Each row was made from one walk, in order. Every step used is in the known rows, and no mark comes twice. Write each row's walk.
Known rows:
gavov/navi/muke/nufa/noleb/rinuf: [-0.19  0.28  0.06  0.39 -0.15  0.22  0.10  0.13  0.32 -0.17 -0.09  0.16
 -0.14  0.03 -0.05  0.03 -0.12  0.48 -0.09  0.21]
navi/muke/nufa: [-0.15  0.20 -0.06  0.22 -0.05  0.22 -0.01  0.22  0.07 -0.16 -0.18  0.26
 -0.26 -0.19  0.23 -0.18 -0.09  0.56 -0.21  0.03]
muke/nufa/noleb: [-0.24 -0.01 -0.06  0.34 -0.17  0.18 -0.01  0.04 -0.07 -0.26  0.08  0.15
 -0.28  0.12  0.14  0.01  0.05  0.35 -0.32  0.10]
rinuf/noleb/nufa/muke: [-0.25  0.27  0.18  0.14  0.30 -0.06 -0.09  0.04 -0.02 -0.07 -0.16  0.10
 -0.30 -0.04  0.08 -0.09 -0.08  0.08 -0.21  0.16]
muke/navi/gavov/noleb/nufa: [-0.04  0.18 -0.01  0.28 -0.03  0.20 -0.01  0.09 -0.17 -0.09 -0.34  0.04
  0.01 -0.05 -0.15 -0.02  0.08  0.18 -0.44  0.35]
nufa/noleb/rinuf: [-0.11  0.03  0.01  0.36 -0.27 -0.03  0.00 -0.04  0.05 -0.05 -0.19  0.21
 -0.18  0.17 -0.14 -0.06 -0.12  0.10 -0.20  0.15]
nufa/noleb/navi: [-0.10  0.29  0.01  0.36 -0.16 -0.10  0.05 -0.01  0.06 -0.04 -0.29  0.13
 -0.07  0.24 -0.31  0.01 -0.18  0.09 -0.19  0.20]
rinuf/noleb/nufa/muke/navi/gavov: [-0.21  0.30  0.14  0.10  0.29  0.03 -0.08  0.05 -0.04 -0.02 -0.25  0.06
 -0.23 -0.03  0.05 -0.03  0.00  0.03 -0.27  0.23]
nufa/muke/navi/gavov: [-0.23  0.09 -0.05  0.14  0.00 -0.22  0.00  0.19  0.07 -0.07 -0.45  0.15
 -0.21 -0.08  0.06 -0.06 -0.05  0.28 -0.31  0.14]
gavov/noleb: [-0.26  0.21  0.07  0.36  0.04 -0.09 -0.11  0.02 -0.25 -0.21 -0.11  0.26
 -0.17 -0.03 -0.04 -0.20 -0.07  0.14 -0.24  0.23]
noleb/navi/gavov/muke/nufa: [-0.11  0.27  0.02  0.35  0.00  0.23  0.16  0.22 -0.05  0.11 -0.35  0.05
 -0.02  0.03 -0.12 -0.20  0.05  0.31 -0.32  0.22]
rinuf/noleb: [-0.21  0.27 -0.04  0.17  0.19 -0.07 -0.08 -0.06 -0.05 -0.17 -0.39  0.24
 -0.19 -0.14 -0.07 -0.17 -0.07  0.23 -0.38  0.17]
navi/gavov/muke/nufa: [-0.34  0.00  0.00  0.29  0.07  0.18 -0.02  0.22 -0.25  0.01 -0.17  0.31
 -0.23 -0.03  0.29 -0.38  0.29  0.33 -0.41  0.17]
navi/gavov/noleb/rinuf: [-0.21  0.10  0.03  0.35 -0.06  0.13 -0.06  0.07 -0.18  0.09 -0.27  0.29
 -0.10  0.04  0.06 -0.32  0.19  0.07 -0.34  0.33]
navi/muke/nufa/noleb/rinuf: [-0.13  0.21 -0.01  0.21 -0.14  0.25 -0.01  0.15  0.10 -0.09 -0.10  0.24
 -0.26 -0.04  0.16 -0.06 -0.11  0.38 -0.11  0.04]
nufa/muke: [-0.32  0.02  0.01  0.22  0.01 -0.37 -0.03  0.18  0.10 -0.13 -0.29  0.26
 -0.34 -0.09  0.18 -0.21 -0.15  0.34 -0.20  0.03]
rinuf/noleb/nufa/muke/navi: [-0.19  0.30  0.15  0.11  0.29 -0.01 -0.07  0.03 -0.02 -0.10 -0.21  0.04
 -0.25 -0.06  0.00  0.00 -0.10  0.08 -0.24  0.19]

Which walk is each row?
[-0.01  0.09 -0.16  0.27 -0.13  0.13  0.05  0.09 -0.04 -0.11 -0.55  0.09
  0.03 -0.14 -0.17 -0.09  0.06  0.39 -0.55  0.28] -> muke/navi/gavov
[-0.08  0.42  0.03  0.29 -0.13 -0.06  0.03  0.04  0.11  0.01 -0.32  0.18
 -0.08  0.20 -0.26  0.00 -0.23  0.09 -0.09  0.17] -> nufa/noleb/navi/muke
[-0.24  0.24  0.26  0.30  0.14 -0.02 -0.10  0.11 -0.22 -0.14  0.07  0.06
 -0.24  0.05  0.02 -0.03 -0.10 -0.02 -0.11  0.24] -> gavov/noleb/nufa/muke/navi
[-0.31  0.01  0.03  0.28 -0.01  0.23 -0.01  0.17 -0.22  0.07 -0.12  0.29
 -0.23  0.07  0.24 -0.29  0.27  0.20 -0.33  0.18] -> navi/gavov/muke/nufa/noleb/rinuf
[-0.16  0.13 -0.04  0.35 -0.18  0.25  0.07  0.06 -0.01 -0.18  0.02  0.04
 -0.18  0.17 -0.01  0.09 -0.02  0.33 -0.28  0.13] -> muke/nufa/noleb/navi
[-0.09  0.46 -0.01  0.19  0.18  0.02  0.04 -0.03  0.03 -0.05 -0.47  0.07
 -0.05 -0.07 -0.28 -0.06 -0.16  0.19 -0.31  0.22] -> rinuf/noleb/navi
[-0.12  0.02  0.19  0.31  0.03  0.00  0.02  0.22  0.04 -0.09 -0.09 -0.05
 -0.26 -0.04  0.08 -0.04 -0.12  0.27 -0.21  0.15] -> noleb/nufa/muke/navi
[-0.36  0.05  0.02  0.27  0.06  0.15 -0.05  0.18 -0.26  0.02 -0.13  0.33
 -0.24  0.07  0.26 -0.31  0.29  0.21 -0.36  0.18] -> navi/gavov/muke/nufa/noleb
[-0.31  0.14  0.16  0.32  0.10  0.03 -0.11  0.15 -0.22  0.08 -0.12  0.24
 -0.20  0.12  0.20 -0.29  0.21 -0.01 -0.26  0.33] -> navi/gavov/noleb/nufa/muke
[-0.28  0.14  0.01  0.34  0.03  0.02 -0.10  0.08 -0.24  0.02 -0.28  0.34
 -0.12  0.04  0.10 -0.35  0.22  0.10 -0.37  0.33] -> navi/gavov/noleb
[-0.14  0.50  0.11  0.29  0.06  0.15  0.00  0.12 -0.13 -0.08 -0.12  0.11
 -0.08  0.02 -0.14 -0.04 -0.17  0.13 -0.08  0.23] -> gavov/noleb/navi/muke/nufa
[-0.24  0.32  0.05  0.38 -0.09  0.14  0.07  0.13  0.27 -0.22 -0.09  0.19
 -0.16  0.04 -0.03  0.01 -0.10  0.50 -0.12  0.22] -> gavov/navi/muke/nufa/noleb
[-0.21  0.28  0.03  0.40 -0.07  0.17  0.09  0.17  0.28 -0.24 -0.14  0.17
 -0.15 -0.07  0.00 -0.05 -0.10  0.62 -0.17  0.21] -> gavov/navi/muke/nufa
[-0.18  0.32  0.05  0.32 -0.06 -0.04  0.03  0.05 -0.05  0.09 -0.29  0.19
 -0.07  0.28 -0.21 -0.08 -0.04 -0.01 -0.20  0.23] -> nufa/noleb/navi/gavov/muke
